Each row was made from one small tree. The marks that hang from a mark follow it in brackets, in the order of their numbers. Every link used is in the known rows. Write each row's tree.
Known rows:
Z_412(Z_166(Z_675(Z_187) Z_676)): [-0.60  0.21  0.33  0.08 -1.08  0.38  0.22  1.02 -1.11  0.26 -0.11 -0.88
  0.08  0.80  3.36 -2.20 -1.52 -0.33  0.41  2.21  1.07]
Z_412(Z_166(Z_153 Z_675(Z_187) Z_676)): [-0.97  0.15  0.51 -0.07 -0.80  1.22  0.75  0.40 -1.28  0.02  0.29 -0.41
 -0.68  1.10  2.44 -1.46 -0.58 -0.23 -1.39  2.28  0.90]
Z_676(Z_166(Z_675) Z_187(Z_412)): [-5.08 -0.64  0.05  0.43  0.01  0.38 -2.15  1.24 -1.08 -2.54 -0.39 -0.37
  0.41  0.94 -2.06  0.11 -2.45  0.14 -1.53 -1.06  2.77]
Z_676(Z_166(Z_153 Z_412)): [-0.98 -1.22 -0.91 -0.14  0.94  0.92 -0.33 -0.37 -0.76 -1.02 -0.31  0.46
 -0.89  0.13 -1.91 -1.58  0.10  0.79 -2.68 -0.69  0.48]
Z_153(Z_166 Z_187(Z_412 Z_675 Z_676)): [ 1.47  2.00 -2.04 -1.56 -2.48 -2.61 -0.14  0.18 -0.56  3.45 -1.84 -0.74
  1.70  1.19 -2.35  0.36 -2.33 -1.20 -2.71 -1.38  2.94]
Z_412(Z_166(Z_675 Z_676(Z_187))): [-2.11  0.13  0.31  0.22  0.37  1.17 -0.36  1.19 -1.39 -0.68 -0.24 -0.78
 -0.82  1.28  2.91 -1.74 -1.37 -0.16 -0.88  1.59 -0.02]
Z_676(Z_187(Z_675)): [-0.70  1.03  1.08 -0.42 -0.21  0.26 -1.02  0.04 -0.44 -3.20  1.51  0.34
 -0.13  0.21  0.48 -1.16 -1.20 -1.06 -0.42 -2.87 -0.11]
Z_676(Z_187(Z_153(Z_166(Z_675)) Z_412)): [-3.14  0.11  1.17 -1.02 -0.42  1.93 -1.39 -0.69 -0.46 -1.27 -0.18 -0.98
  1.57  1.35 -2.90  2.96 -1.37 -0.10 -2.45 -3.39  2.78]
Z_166(Z_153(Z_187(Z_675)) Z_412 Z_676): [ 0.53  0.13 -1.17 -2.12 -0.26  1.64  1.63 -0.20 -0.97 -4.35 -0.79  1.17
  1.24  0.53  0.32 -1.13 -0.04 -0.78  0.32 -0.48 -0.79]
Z_675(Z_187(Z_166(Z_412) Z_676)): [ 1.25  1.52 -1.30 -1.74 -3.56 -0.60 -0.27 -0.86  0.15  0.05  0.87 -1.45
  2.32 -0.21  0.38 -0.38 -2.65 -1.32 -0.58 -2.05  2.41]
Z_675(Z_166(Z_153) Z_187): [ 0.67  0.13  0.21 -0.34 -1.70  0.21  0.69  0.23 -0.05  0.00  2.03 -0.22
 -1.60  0.02 -0.25 -1.34  0.20 -0.39 -1.35  0.94  1.58]
Z_676(Z_166(Z_412)): [-0.48 -1.08 -1.07  0.05  0.65  0.07 -0.88  0.29 -0.53 -0.86 -0.66 -0.01
 -0.18 -0.17 -1.09 -2.19 -0.88  0.66 -0.84 -0.71  0.63]
Z_412(Z_166(Z_153)): [-0.01 -0.25  0.74 -0.22  0.37  0.67  0.39 -0.32 -0.57  4.45  0.29 -0.06
 -2.44  0.73  1.21 -1.88  1.16  0.33 -4.82  1.03 -0.49]
Z_153(Z_187(Z_412 Z_675 Z_676(Z_166))): [-0.54  0.96 -0.76 -1.13 -1.28 -2.36 -0.43  0.98 -0.79  1.85 -1.47  0.18
  0.97  0.68 -1.53 -1.26 -3.17 -0.45 -1.86 -0.53  3.03]
Z_166(Z_153 Z_412 Z_675(Z_187) Z_676): [-2.05 -0.27 -1.04 -1.37 -1.48  2.65  1.00 -0.45 -1.19 -7.17 -0.20  0.17
  3.06  0.09  0.62  0.42 -1.16 -0.75  2.43  0.18  1.52]
Z_153(Z_166(Z_412) Z_187(Z_675 Z_676)): [ 2.83  2.08 -2.73 -1.56 -2.01 -1.79  0.11 -0.31 -0.90  0.68 -1.59 -0.55
  1.91  0.61 -1.52 -1.12 -1.96 -1.20 -0.83 -2.44  1.02]
Z_675(Z_166): [ 1.12 -0.40 -0.76  0.35  0.35 -0.30  0.10  1.07 -0.20  1.44  0.55 -0.52
 -2.28 -0.05  0.72 -2.18 -0.22  0.45 -1.06  1.76  0.30]
Z_187(Z_166(Z_153) Z_412 Z_675 Z_676): [ 1.16  1.52 -1.63 -2.01 -2.22 -1.20 -0.40 -1.01 -0.48  3.57  0.37 -0.85
  0.27  0.55  0.21 -0.55 -3.38 -0.81 -7.05 -1.45  3.73]
Z_153(Z_187): [ 0.34  0.73 -0.12 -0.33 -0.62 -0.68  0.65  0.85 -0.16 -0.08 -0.77  0.54
  0.36  0.66 -0.68  0.33  0.26 -0.30  1.56  0.02 -0.82]
Z_153(Z_166(Z_675(Z_187(Z_412)) Z_676)): [-0.23  0.56 -1.74 -0.35 -2.43 -0.13 -0.02  0.45 -0.60 -1.61 -0.91 -1.36
  2.36  1.17 -0.73  1.43 -1.68 -0.90  0.69  0.60  2.83]
Z_153(Z_187(Z_166(Z_412))): [ 2.00  0.98 -1.79 -1.19 -1.68 -0.39  0.42  0.59 -0.11  0.45 -0.60 -0.13
  0.70  0.68  0.24 -0.61 -0.38 -0.58  0.42 -1.39 -1.17]

Write each row's tree:
[-2.76 -0.93 -0.19 -1.07 -0.46  1.02  0.17  0.47 -0.84  2.86 -1.40 -0.40
  0.27  0.97  1.06 -0.25 -0.78  0.11 -4.00  2.29  2.25] | Z_187(Z_412(Z_166(Z_153 Z_675 Z_676)))
[ 1.34 -0.07 -2.68 -1.00 -0.68  0.67  0.25 -0.34 -0.30 -0.94 -1.36 -1.01
  1.23  0.64 -0.64  0.01 -0.20 -0.55 -0.68 -0.42  0.11] | Z_153(Z_166(Z_412 Z_676))
[-1.01 -0.97 -1.33 -1.73  0.34  2.71  1.23 -0.85 -0.59 -3.62 -0.65  0.46
  1.00  0.22  0.03  0.10  0.53 -0.24 -1.05  0.30 -0.35] | Z_166(Z_153 Z_412 Z_676)
[-1.23  0.17 -0.45 -1.68 -2.79 -0.34  0.24 -0.15 -0.03  2.68  0.82 -0.95
  0.15  0.05 -1.63 -0.06 -1.82 -0.70 -3.81  1.28  4.78] | Z_675(Z_166(Z_153) Z_187(Z_412 Z_676))
[ 1.69  1.13 -0.81 -0.31  0.07 -1.05  0.15 -0.18 -1.08  0.87  0.97 -0.26
 -1.92 -0.09  0.83 -2.90 -2.50 -0.11 -3.71  0.60  2.18] | Z_187(Z_675(Z_166(Z_153)) Z_676)
[-1.78 -0.98 -0.09 -1.43 -0.75  0.20 -0.11  0.65 -0.12  4.61 -1.45 -0.68
  0.24  0.69  1.25 -0.92 -0.79 -0.14 -3.64  1.88  1.80] | Z_187(Z_412(Z_166(Z_676)))
[ 1.38  1.57 -2.32 -1.53 -1.92 -0.88  0.34  0.23 -0.38  1.15 -0.99 -0.73
  1.24  0.76 -0.31 -0.11 -1.88 -0.70 -0.76 -1.15  0.27] | Z_153(Z_187(Z_166(Z_412) Z_676))
[-2.55 -0.15 -0.29 -1.80 -1.05 -0.19 -0.22 -0.72 -0.45  6.81 -1.37 -0.96
  0.20  0.62 -0.65  0.19 -1.59 -0.10 -7.17  1.19  3.60] | Z_187(Z_412(Z_166(Z_153)) Z_676)
[ 1.04  1.55 -0.59 -0.09 -0.41 -2.27 -0.12  0.92 -1.06  0.00 -0.61  0.34
 -0.25  0.73 -0.72 -2.12 -2.70 -0.28 -0.26 -0.53  1.21] | Z_153(Z_187(Z_675 Z_676(Z_166)))
[-2.30  0.27 -0.03 -1.18 -2.81 -1.39 -0.85 -0.09  0.07  1.62 -0.20 -0.93
  2.18  0.06 -2.16  0.42 -2.99 -0.73 -1.66 -0.31  4.98] | Z_675(Z_187(Z_412 Z_676(Z_166)))
[-1.56  0.18 -0.12 -0.94 -1.34 -0.78  0.09  1.37 -0.60  3.45 -1.90 -0.01
  1.00  0.92  0.02 -0.37 -0.70 -0.26 -0.72  0.89  1.24] | Z_153(Z_187(Z_412(Z_166(Z_675))))
[ 0.76  0.55 -2.18  0.70 -0.34  0.15  0.16  0.54 -1.02 -2.18 -1.12 -1.20
  0.60  1.36 -0.14  0.90 -1.09 -0.17  0.60  1.10  0.79] | Z_153(Z_166(Z_675 Z_676))
[-1.98 -0.25 -0.74  0.43  0.79  2.01  1.12  0.27 -1.44 -5.04 -0.37  0.26
  0.15  1.09  0.69  1.18 -0.57  0.23  0.54  2.19  0.48] | Z_166(Z_153 Z_675 Z_676)
[ 0.73 -0.38 -0.76 -1.29 -0.60 -0.77 -0.17  1.17 -0.38  1.10 -0.14 -0.21
 -0.40 -0.06  1.63 -2.99 -2.26 -0.38 -2.10  1.27  2.71] | Z_187(Z_412 Z_675(Z_166(Z_676)))
[ 0.62  0.23  0.37  0.19  0.96  1.87  0.18 -0.59 -0.88 -2.19 -0.56 -1.08
  0.53  1.53 -1.00  1.94 -1.10  0.87 -0.03 -0.89  1.48] | Z_187(Z_153(Z_166(Z_675 Z_676)))
[-1.08 -0.31 -0.01  0.24  0.74  1.42  0.73  0.54 -1.49  0.64 -0.43 -0.28
 -1.56  1.28  2.58 -1.54 -0.21  0.41 -2.49  2.79  0.00] | Z_412(Z_166(Z_153 Z_675 Z_676))
[ 0.69  0.24 -2.55 -0.14 -0.97  0.27 -0.51 -0.33 -0.88 -1.49 -1.34 -1.05
  1.91  0.21 -0.94  0.07 -0.77 -0.17  0.24 -1.22  0.92] | Z_153(Z_166(Z_412 Z_675))
[ 0.60 -0.32 -0.60 -1.36 -2.01  0.94  0.54 -0.26 -0.07 -0.96  1.44 -0.21
 -0.20 -0.60 -0.33 -2.08  0.11 -0.60 -0.85 -0.06  1.56] | Z_675(Z_166(Z_153 Z_412) Z_187)
[-3.11 -0.33  0.62  0.56  1.08  1.15 -1.05  0.15 -0.83 -2.50  1.20  0.35
 -2.36  1.26 -2.56 -0.19 -0.03  0.20 -3.60 -1.50  0.15] | Z_676(Z_166(Z_153) Z_187)
[ 2.30  0.21 -0.49 -0.17  0.63  0.08  0.70  0.66 -0.91 -1.21  1.21  0.38
 -2.46  0.21  2.03 -3.45 -0.90 -0.05 -1.87  1.24  0.33] | Z_187(Z_675(Z_166(Z_153 Z_676)))
[-2.23 -0.77 -1.68 -0.87  0.43  2.89  0.98 -0.34 -1.48 -6.28 -1.11  0.31
  2.02  0.31  0.63  0.32 -0.73  0.04  1.04  0.80  0.42] | Z_166(Z_153 Z_412 Z_675 Z_676)
[-1.24 -0.06 -0.12  1.34 -0.56 -0.67 -0.96  1.02 -0.96 -2.75  0.26 -0.26
  0.08  0.36 -0.62 -1.33 -2.02  0.39  1.54  0.35  2.17] | Z_676(Z_166(Z_675(Z_187)))
